Each row was made from one small tree. Brackets hold a mark, then the marks that hang from it, in the order of their numbers. Every link used is in the known rows. Write each row's tree.
Known rows:
(Z_279 (Z_257 Z_597) Z_382): [ 2.235 -1.463  1.173 -1.059  0.670 -1.286 -1.594 -0.472 -2.367 -3.414
 -1.244 -1.344 -3.015  0.007  0.294 -0.718 -2.440  2.446  0.751 -0.004
 -0.440  1.083  0.992 -0.572]
(Z_701 Z_279 Z_386): [-0.254 -0.906  0.866 -1.818 -1.077 -0.811  0.915 -1.406  1.278 -0.854
 -1.759  3.176  0.023  0.351  1.084 -1.197 -0.137 -1.750 -1.224 -0.640
 -1.035  3.160 -1.402  3.274]
(Z_701 (Z_382 Z_386) Z_597): [-0.399  1.262  1.780 -1.920  0.454  1.457 -0.345 -0.601  0.901  1.330
  0.740  1.095  1.844  1.617 -1.746  0.266  0.238 -1.275 -1.548  0.081
 -0.687  1.319  1.010 -0.257]
(Z_120 Z_257 (Z_382 Z_735)): [ 0.935  1.147 -2.279 -0.598  0.388 -0.011 -0.916 -0.314 -1.286 -2.311
  1.979 -0.471  2.349  0.577 -0.070  2.460  1.169  0.143  3.026 -0.335
  1.901 -1.667 -2.029 -0.483]
(Z_701 Z_386): [-0.059  0.430  0.655 -1.545  0.304 -0.340  0.525  0.343  0.018 -1.653
 -1.115  1.249 -0.020  0.757  0.871 -0.348  0.896 -1.235 -1.504  0.137
  0.173  2.532 -1.414  2.325]
(Z_735 (Z_386 (Z_257 Z_597))): [ 0.789  0.111  0.613  0.854  1.947 -0.685  0.458  2.217 -1.174 -1.081
 -0.598 -0.956 -1.859 -0.218  0.129 -0.666  0.879  1.178 -1.892 -0.778
 -0.643  2.421 -0.200  0.092]
(Z_279 (Z_382 Z_386 Z_735)): [-0.672  0.925  0.260 -0.525 -0.432  0.344  0.093 -0.185 -1.974 -1.577
 -0.631 -1.219  0.056 -0.408  0.251  2.332 -0.150  0.222 -0.123  0.155
 -0.191 -1.086  1.523 -0.754]
(Z_279 (Z_257 Z_597) (Z_382 Z_120 (Z_735 Z_386))): [ 0.748 -1.482  1.405  1.483  1.540 -0.787  0.366  1.006 -1.783 -1.592
 -0.640 -3.319 -2.101 -0.484  0.314 -0.734 -2.607  3.531  0.446 -0.072
 -0.236 -0.802  2.281 -2.321]
(Z_701 Z_279 Z_382 Z_386): [ 0.208 -0.721  0.717 -2.353 -0.516 -1.122  0.793 -2.877  1.896  0.741
 -0.917  3.141  1.140  1.317 -0.475 -1.454 -0.402 -2.192 -0.749 -0.622
 -0.697  2.310  0.248  3.700]
(Z_386 Z_257 Z_735): [-1.185  0.171 -3.741  0.898  0.504  0.205  0.159  1.236 -0.229 -0.214
  1.094  0.825 -0.653 -1.350  1.720 -0.737  1.526 -1.416 -0.388 -0.645
  2.047  0.565 -0.749  1.890]
(Z_382 (Z_120 Z_257)): [-0.545  1.412 -0.488 -0.189  1.563 -0.007 -0.297  1.176  0.034 -2.179
  1.209  0.282  1.704  1.127  0.897 -0.324  0.961  0.144  1.463 -0.072
  0.828 -0.568 -3.077 -0.588]
(Z_382 Z_120 (Z_386 Z_257) Z_735): [-2.593  1.461 -1.042  1.771 -0.802  1.332  1.262  1.600  1.187  2.057
  0.426 -0.019  1.165 -0.512  1.420  1.028  1.202 -1.371 -0.214  0.995
 -0.385 -3.458 -0.603 -2.132]
(Z_701 Z_257 Z_382): [-0.443  1.051 -1.165 -1.584  1.523 -0.069  0.207 -1.964  0.083  0.022
  1.372  0.634  1.950  1.294 -0.964 -0.648  0.306 -1.247 -0.462 -0.122
 -0.067  0.585  0.402  1.055]
(Z_120 (Z_257 Z_597) (Z_382 (Z_735 Z_386))): [ 2.436  0.400  0.157  0.487  1.082 -0.689 -0.491  0.627 -1.492 -1.725
  0.876 -2.176  0.821  0.254 -1.675  1.973  0.905  2.323  1.707 -0.658
  0.708  0.193 -0.826 -1.082]
(Z_279 (Z_257 Z_597) (Z_382 Z_120 (Z_386 Z_735))): [ 1.069 -1.967  1.112  1.134 -0.980 -0.587 -1.027 -0.236  0.175  0.803
 -1.091 -1.938 -2.253 -0.859 -0.321 -1.389 -1.641  2.236  0.896  0.639
 -0.211 -1.670  1.840 -1.271]
(Z_735 (Z_386 Z_257)): [-0.394  0.183 -0.996  0.347  2.626 -0.360  0.967  2.082 -1.561 -1.910
  0.277 -0.825 -0.382  0.126  1.270 -0.462  1.509  0.570 -1.740 -1.637
 -0.021  2.076 -0.261  0.589]
(Z_386 (Z_257 Z_597) Z_735): [-0.084  0.086 -2.089  1.385 -0.228 -0.033 -0.351  1.351  0.208  0.563
  0.225  0.664 -2.098 -1.701  0.568 -0.925  0.923 -0.852 -0.584  0.090
  1.394  0.971 -0.765  1.440]
(Z_279 (Z_382 Z_120)): [-0.223  1.092  0.316 -0.497  2.586 -0.772 -0.742  0.418 -2.256 -3.332
  0.207 -1.556 -0.341  1.124  0.973 -0.976 -0.278  0.526  0.582 -0.553
  1.168 -0.268  0.282  0.788]
(Z_279 Z_257 (Z_382 Z_120 (Z_735 Z_386))): [-0.375 -1.400 -0.229  0.925  2.277 -0.472  0.938  0.840 -2.177 -2.447
  0.246 -3.157 -0.657 -0.220  1.483 -0.626 -2.021  2.894  0.612 -0.826
  0.480 -1.271  2.237 -1.792]
(Z_701 Z_279 (Z_382 Z_386 Z_735) (Z_597 Z_257)): [-1.368  0.350  0.833 -0.891 -1.833  1.218  1.289 -1.836  1.965  4.121
  0.637  2.310  2.163  0.615 -1.162 -0.318 -1.089 -2.781 -0.115  1.297
 -1.552 -0.531  0.920  0.346]
(Z_120 (Z_257 Z_597) (Z_382 Z_386 Z_735)): [ 2.071  0.899  0.708 -0.059 -1.797  0.137 -1.276 -0.467  0.018  0.284
  0.179 -0.835  1.384  0.197 -1.992  3.300  1.100  0.957  2.296  0.833
 -0.309 -2.062 -1.510 -2.151]
(Z_382 Z_386 Z_735): [-1.889  2.135  0.253 -0.059 -1.186  1.188  1.420  1.094 -0.470 -0.811
 -0.855  0.165  1.026 -1.016  0.426  2.865  1.142 -0.964 -1.082  0.709
 -0.747 -0.230 -0.235 -0.866]

Which tree is each row?
[-1.898  1.335 -0.196  1.168 -0.362  0.642  1.050  1.382  0.878  0.725
 -0.301 -0.192  0.817 -0.799  0.403 -0.111  1.785 -0.916 -0.829  0.243
  0.534 -0.544 -0.253  0.528]  (Z_382 Z_120 (Z_386 Z_735))
[-0.578  1.437  1.445  1.303 -1.807  0.864  0.159  1.191  1.722  1.426
 -0.215 -0.081  1.181 -0.315 -0.809  1.844  0.505  0.399  1.014  1.830
 -0.940 -2.620 -2.038 -3.249]  (Z_382 (Z_120 (Z_257 Z_597)) Z_386 Z_735)
[-0.757  0.952  0.125  1.249 -2.016  0.923  0.513  1.284  0.674  1.872
 -0.874  0.312 -0.917 -1.354  0.026  1.881  0.653 -0.749 -0.903  1.345
 -1.251 -1.366 -0.367 -1.922]  (Z_382 (Z_386 (Z_257 Z_597)) Z_735)
[ 0.591  1.192  1.093  0.304  0.770 -0.337 -0.806  1.359  0.453 -1.354
  0.272  0.101  0.221  0.858 -0.297 -0.461  0.445  0.649  1.250  0.748
  0.159 -0.180 -2.991 -1.034]  (Z_382 (Z_120 (Z_257 Z_597)))
[-0.446 -3.071 -2.318 -0.705 -1.239  0.580 -0.419 -2.908  4.298  5.714
  1.551  4.631  0.466  0.448 -0.101 -3.830 -0.960 -3.321 -0.837 -0.885
  1.355  1.524  0.686  3.625]  (Z_701 Z_279 Z_382 (Z_386 Z_257 Z_735) Z_597)
[ 2.847 -0.143 -0.121  0.199 -1.471 -0.493 -1.872 -0.603  0.434  0.784
  0.314 -0.743  0.627 -0.112 -2.259  1.423  1.821  1.113  2.129 -0.020
  0.701 -0.666 -1.273 -0.043]  (Z_120 (Z_257 Z_597) (Z_382 (Z_386 Z_735)))
[ 0.799 -3.137 -0.089 -2.238 -0.623 -1.211 -0.619 -4.473  0.843  0.421
 -0.723  2.171 -0.427  1.099  0.429 -2.684 -1.724 -0.638 -0.290 -0.828
 -0.953  1.598  0.222  2.823]  (Z_701 Z_257 (Z_279 Z_382) Z_386)
[ 0.427  1.303 -0.641  0.162  2.146 -0.289  0.990  0.983 -2.686 -2.885
  0.673 -2.339  1.233  0.144 -0.221  1.991  1.442  0.895  0.037 -1.383
  1.112  0.959  0.744  0.550]  (Z_120 (Z_382 (Z_735 Z_386)))
[ 1.727 -2.305  0.635  0.126 -1.534 -0.657 -1.262 -0.783 -0.773 -0.147
 -1.549 -1.390 -2.848 -1.390 -0.588 -0.260 -1.590  2.292  0.371  0.241
 -0.492  0.029  2.069 -0.570]  (Z_279 (Z_257 Z_597) (Z_382 (Z_386 Z_735)))
[-0.002 -0.140 -0.622 -0.372 -0.089 -0.304 -0.553 -0.378 -1.501 -1.004
 -0.553 -1.106 -0.653 -0.813 -0.088  0.515  0.619  0.386 -0.364 -0.649
  0.862  0.296  1.676  1.468]  (Z_279 (Z_382 (Z_386 Z_735)))
[-0.689 -0.019  0.702 -1.317  0.160  0.303  0.407 -0.296  0.206 -0.246
  0.347  2.485 -0.018  0.793  0.936 -2.292 -0.817 -2.013 -0.420  0.251
 -0.714  2.845 -1.708  2.136]  (Z_701 Z_279 (Z_597 Z_257))
[ 0.144 -0.378 -0.015  2.374  2.133 -0.602  0.075  1.625 -1.469  0.155
  0.323 -2.901 -1.915 -0.296  0.395 -0.899 -0.809  1.828 -0.061 -0.362
  0.697 -1.582  1.712 -1.304]  (Z_279 (Z_382 Z_120 (Z_735 (Z_386 (Z_257 Z_597)))))
[ 0.866 -2.715  1.424 -2.588 -0.142 -0.255 -1.390 -2.756  0.858 -0.036
 -0.474  2.701 -1.096  1.551  0.483 -2.701 -2.296 -0.900 -0.876 -1.004
  0.008  3.268  0.254  2.807]  (Z_701 (Z_279 Z_382) Z_386 Z_597)
[-1.226  0.005 -2.333  0.997 -0.964  0.604  0.407  0.959  0.644  1.492
  0.136  0.623 -0.137 -1.347  0.951  0.205  1.993 -1.230 -0.940 -0.260
  0.501 -0.376 -0.220  0.665]  (Z_382 (Z_386 Z_257 Z_735))
[-0.294  0.293  1.491  0.542 -2.515  0.088  0.417 -2.026  3.450  3.810
 -0.070  1.801  2.349  0.251 -2.124  0.715 -0.830 -0.568  1.908  1.001
 -1.846 -2.818 -0.433 -1.856]  (Z_701 Z_279 (Z_382 (Z_120 (Z_257 Z_597)) Z_386 Z_735))
[ 1.053 -1.279  1.537 -0.117 -1.859 -0.104 -0.574 -0.536 -1.182 -0.696
 -1.728 -1.507 -2.092 -1.115 -0.261  1.558 -2.409  2.169  0.554  1.065
 -1.617 -1.364  1.956 -2.713]  (Z_279 (Z_257 Z_597) (Z_382 Z_386 Z_735))
[-1.214  0.088 -1.643  0.436  2.208  1.462  0.733  0.641  0.379  2.257
  2.591  0.140  1.269  0.578 -0.427 -0.423 -0.190 -0.782 -1.469 -0.892
  1.019  0.527  1.821 -0.608]  (Z_701 (Z_382 (Z_735 (Z_386 Z_257))) Z_597)
[-1.386  1.334  0.542  2.326 -1.542  1.024  0.709  1.795  1.554  2.867
 -0.410 -0.167 -0.264 -0.812  0.283  0.843  0.585 -0.805 -0.308  1.700
 -0.966 -3.054 -0.581 -2.567]  (Z_382 Z_120 (Z_386 (Z_257 Z_597)) Z_735)
